Every row comes from one small tree of marks. The marks that hang from a mark follow it in brackets, in alphabetical order. Every link used is in the known rows. Which tree was each row made from?
Known rows:
D{B{M}}:  1.31  3.06 -2.29  1.75  1.42  0.18  2.12  4.08  2.51 -0.22 -0.14  5.38  0.50 -2.25  3.35 -2.47  3.24  1.84  0.35  0.43  2.30
A{R X Z}: -1.18  1.00  0.43  1.07  0.50 -2.10  0.57 -0.61  0.26  0.64  0.91  4.89 -0.26  1.82 -0.43 -2.99  1.10  0.12  1.51  2.12  2.71
A{X{B{M}} Z}: -1.01  0.90 -0.68  1.16 -1.83  0.25  3.23  0.24  0.14  2.73  1.50  1.91 -0.92 -2.69  2.09 -1.23 -0.99  0.71  3.95  1.19  2.22
Z{A{R} B{M}}: -2.14  2.05  2.45 -4.12  3.70  2.08  0.79  0.14  0.72 -2.24 -0.81  0.72  0.72  1.83  3.56 -1.51  1.97  0.65  1.19  1.17  0.84
D{A{X Z} B{M}}: -1.65  1.59 -1.10  3.76 -0.70 -1.04  1.87  3.17  1.54  0.71  0.12  3.61 -1.02 -1.23  2.10  0.95 -0.49  0.18  2.72  0.21  1.73
D{A{R X{B} Z}}: -4.00  0.89  2.03 -0.17  2.13  1.02  1.84 -1.03 -0.39  1.06  2.09  1.48 -0.12  3.25  0.32 -0.84 -1.72 -0.25  1.94  1.63  1.24
R{A}: -1.58  4.43  3.47 -1.87  0.50  2.26 -0.45  1.40  1.11  0.25 -0.16  5.33 -0.50 -1.15  1.15 -4.40  2.84  2.07 -0.91  0.14  3.93
Z{A{R{H}} B{M}}: -3.21  2.54  1.31 -3.78  3.51  2.52  0.74  0.81  1.05 -1.48 -1.31 -0.11  0.40  3.61  5.55 -0.33  1.46  0.80  2.89  1.05 -1.07
D{A{R{H} X} B}: -4.02  3.02 -0.37  2.51  3.35  0.00  1.20  3.01  0.62 -0.06 -0.40  3.80 -0.04  6.45  3.37 -0.38  1.29  1.39 -0.29  1.48 -0.44
A{R X}: -1.46  2.40  0.36 -0.04  1.69 -1.12  0.75  0.25 -0.37 -0.19  0.30  4.80 -0.92  2.65  0.30 -4.16  2.66  1.69 -1.62  2.37  2.65
R{A H}: -2.63  5.03  2.40 -1.55  0.20  2.61 -0.46  2.05  1.46  1.00 -0.64  4.55 -0.80  0.65  3.10 -3.17  2.33  2.04  0.80 -0.03  1.94
R{A{X Z{B}} H}: -4.25  1.72  4.69  0.34 -1.93  2.07  0.44  0.52 -0.21  3.27 -0.97  3.19 -0.19  2.09  3.14 -1.88 -0.92  0.36  3.93  1.18  1.80
X{A{R Z} B{M}}:  1.24  1.02  0.04 -1.29  1.87  0.81  3.36 -2.15  1.27  1.71  2.74 -1.17 -0.73 -0.53  0.58 -1.11 -1.43  0.84  4.86  0.70  1.58
X{A{R Z}}:  1.56  1.82  1.77 -0.55  2.06 -0.33  0.81 -0.91  1.62  0.13  1.12  2.59 -0.52  1.29 -1.26 -3.92  0.08 -0.06  2.26  1.27  3.05
R{A{X}}: -2.91  3.80  3.77 -0.20 -1.20  0.97  0.14  1.11 -0.69  1.38 -0.50  4.92 -1.69 -0.17  0.80 -3.94  2.08  2.69 -1.30  0.97  4.07
Z{A{X} B}: -3.59  2.32  6.09 -1.10  1.16  2.94  0.91  2.21 -1.37 -0.59 -2.54  2.75  0.57  2.62  3.04 -4.50  0.70  0.39 -1.51  2.48  2.88
D{B{M{A{X Z}}}}: -2.52  1.20 -0.53  3.37 -1.60 -1.07  2.20  1.18  0.92  1.21  0.72  4.02  0.99 -0.72  3.18  1.03  0.12  1.67  2.61  0.01  2.93
X{A B}:  0.81  3.31  3.31 -1.11  2.28  3.88  3.04  1.23  0.52  1.46  0.74  1.27 -0.29 -0.04  1.19 -5.77 -0.27  1.29 -0.50  1.40  3.34
X{B}: -0.55  3.17  1.55 -1.20  2.27  3.40  2.25  1.90  0.98  0.78  0.84  3.98  0.88 -0.35  2.26 -5.30  1.37  0.93 -0.71  1.48  2.73
Z{B{M}}:  0.15  2.33  0.25 -2.15  0.95  2.04  1.47  2.34  1.77 -0.26 -0.55  3.22 -0.51 -1.95  3.29 -3.43  1.76  0.52  1.00  1.07  2.10
X{A{Z}}:  1.90  2.56  2.46  0.32  0.18  0.83  0.95  1.19  1.88  0.90  0.18  3.26 -0.89 -1.47 -0.64 -4.96 -0.48 -0.52  2.04  0.95  4.11
B{M{A}}: -2.09  3.81 -0.18 -2.45  0.17  1.40  0.66  0.96  1.89 -0.94  0.64  3.13 -0.61 -1.95  2.97 -1.26  1.96  1.92  0.21 -0.60  2.87
M{A{X} B}: -4.59  2.68  2.89  0.36  0.88  1.91  1.75  0.73 -0.59  1.51  1.33  2.24  1.09  1.76  3.56 -3.07  1.07  2.12 -2.48  1.36  3.47

Which tree is each row?
-1.76 -0.30  2.34  0.33  1.12 -0.47  1.10 -0.86 -0.33  1.00  0.31  3.92  0.91  3.24  0.63 -3.25  0.08 -0.58  1.98  2.79  2.27 -> A{R X Z{B}}
-6.25  2.60  1.59 -1.14  2.19  2.28  2.36 -1.46 -1.18  1.63  1.54  0.99  0.93  6.57  4.13 -0.69 -0.05  2.65  0.36  1.46  0.52 -> M{A{R{H} X{B}}}
-1.19 -0.44 -0.17 -0.23  0.07 -1.32  1.78 -1.20  0.20  0.98  0.77  2.11 -0.52  0.93  1.55 -0.82  0.08 -0.03  3.90  2.03  1.39 -> A{R X Z{B{M}}}
-3.47  1.00 -0.73 -0.52 -0.74 -2.10  0.92 -2.62  0.41  0.27  1.95  2.11 -0.71  0.86  1.31  1.33  0.26  1.47  3.01  0.31  2.17 -> B{M{A{R X Z}}}
 1.54  0.34  1.30 -1.79  1.67  0.40  1.94 -1.42  1.60  0.59  0.91 -0.16 -0.65  0.17  0.76 -1.78 -0.93 -0.16  4.72  1.07  1.75 -> X{A{R Z{B{M}}}}
-4.93  3.05 -1.67 -1.33  0.30 -0.75  1.02 -0.94  0.20  0.24  0.74  1.24 -1.67  3.49  4.04  1.37  1.38  2.98  1.70  0.35  0.23 -> B{M{A{R{H} X}}}
-3.23  3.03  2.07 -1.03 -1.52  2.08  2.62 -0.25 -0.95  2.77  1.06  1.16 -1.96 -2.00  2.77 -1.21  0.59  3.60  1.41  0.31  2.51 -> R{A{X{B{M}}}}
-2.53  2.37  3.84  0.86 -2.46 -0.04  0.02  0.02 -0.11  2.16  0.10  5.03 -1.07 -1.01  0.08 -2.81  0.55  1.17  1.74  0.75  4.16 -> R{A{X Z}}
-4.84  3.76  3.54 -0.31 -0.61  3.41  2.04  0.80 -1.11  3.43  0.14  2.16 -0.77  2.19  3.82 -2.44  0.19  3.01  1.12  1.00  1.60 -> R{A{X{B}} H}
-3.37  2.37  0.13 -0.10  2.28  1.30  2.59  0.04 -0.80  2.04  1.01  2.07 -0.01  5.01  3.27 -2.61  0.83  1.97  0.85  2.48  0.13 -> A{R{H} X{B}}
 0.43  2.55  2.48 -1.94  4.21  2.69  2.88 -0.89  0.30  0.81  1.67  0.53  0.01  2.70  0.52 -4.70  0.22  1.64 -0.19  1.74  2.34 -> X{A{R} B}
-3.68  2.89  2.73  1.18 -2.67  0.38 -0.17  0.63  0.17  2.83 -0.41  4.18 -1.38  0.75  2.09 -1.63  0.02  1.22  3.51  0.57  2.22 -> R{A{X Z} H}
-3.04  1.46  0.29  0.25 -0.97  1.28  2.59  0.72  0.39  1.76  1.48  0.45 -2.02 -1.78  1.88  0.56 -2.28 -0.03  3.60  0.48  1.38 -> D{A{X{B{M}} Z}}
-3.45  1.53  1.87 -1.91  3.36  2.22 -0.19  0.68  2.15 -0.31  0.14  2.06  0.90  4.85  2.76 -0.74 -1.01 -1.96  3.71  1.12 -0.70 -> D{A{R{H} Z{B}}}
-3.09  1.80  1.07 -4.12  2.89  1.80  1.00 -1.36  1.10 -1.27  1.07  1.35  1.12  2.24  3.47 -0.58  1.50  1.60  0.82  0.35  1.41 -> Z{B{M{A{R}}}}
-3.03  2.14  3.51 -1.59  0.09  2.03  1.54  1.92 -0.90 -0.49 -2.10  0.99 -0.97  0.17  3.92 -2.06  0.65  0.93  0.51  1.60  1.90 -> Z{A{X} B{M}}
-2.23  1.55 -0.76  1.34  0.16 -1.73  0.53  0.02  0.55  1.48  0.45  4.10 -0.64  3.61  1.55 -1.76  0.58  0.11  3.22  2.06  0.83 -> A{R{H} X Z}
-1.67  2.72  3.19 -3.23  1.70  3.29  0.93  2.25  0.90 -1.59 -1.75  1.36  0.24 -0.82  4.16 -2.53  1.38  0.40  0.91  0.84  1.76 -> Z{A B{M}}
-0.97  0.76 -1.43 -1.57  1.37  0.30  1.01 -0.16  2.37  0.69  0.52  1.69  0.32  1.66  3.90 -0.07  0.33 -0.56  6.06  1.04 -0.71 -> A{R{H} Z{B{M}}}
-3.42  2.78  3.26 -1.21  2.47  0.05  0.32  0.31 -1.09 -1.50 -0.95  3.05 -0.30  3.83  1.28 -3.22  2.22  1.43 -1.63  2.15  2.27 -> Z{A{R X}}
 1.37  3.09  0.82 -1.57  1.16  2.91  3.67  0.88  1.04  1.52  1.13 -0.44 -1.89 -2.50  1.98 -3.29 -0.33  2.00  1.52  0.54  2.51 -> X{A B{M}}
-2.96  1.90  2.55 -0.26  1.30  2.23  0.94  0.22  1.73  1.17  2.27  2.68  2.90 -0.01  3.13 -2.36  0.16 -0.12  0.96  0.34  3.35 -> M{A{Z} B}
-2.55  3.01 -0.70  0.25  1.40 -0.81  0.71  0.96  0.01  0.62 -0.21  4.06 -1.16  4.44  2.40 -2.88  2.15  1.66  0.13  2.27  0.78 -> A{R{H} X}
-0.29  1.67  1.46 -0.52  2.75  2.11  2.72 -1.21  1.12  2.36  1.84 -0.24  0.37  3.52  1.71 -2.33 -1.83  0.21  4.64  1.37  0.61 -> X{A{R{H} Z} B}
-2.61  2.60  1.83 -3.19  0.93  3.02  1.13  0.77  1.38 -0.67  0.11  2.13  0.57 -0.45  4.10 -1.60  1.00  1.19  0.59 -0.03  2.45 -> Z{B{M{A}}}
-3.43  1.34  2.80 -2.49  2.02  0.78  1.46 -0.27 -1.10 -1.11 -1.14  0.29 -0.42  2.85  3.28 -1.04  1.15  1.42  0.76  2.04  0.97 -> Z{A{R X} B{M}}
-3.73  2.59  1.86 -2.23  4.57  2.02  1.05 -1.00  1.05 -0.24  2.62  1.92  2.80  3.61  3.21 -2.53  2.40  1.83 -1.85  0.86  2.25 -> M{A{R} B}
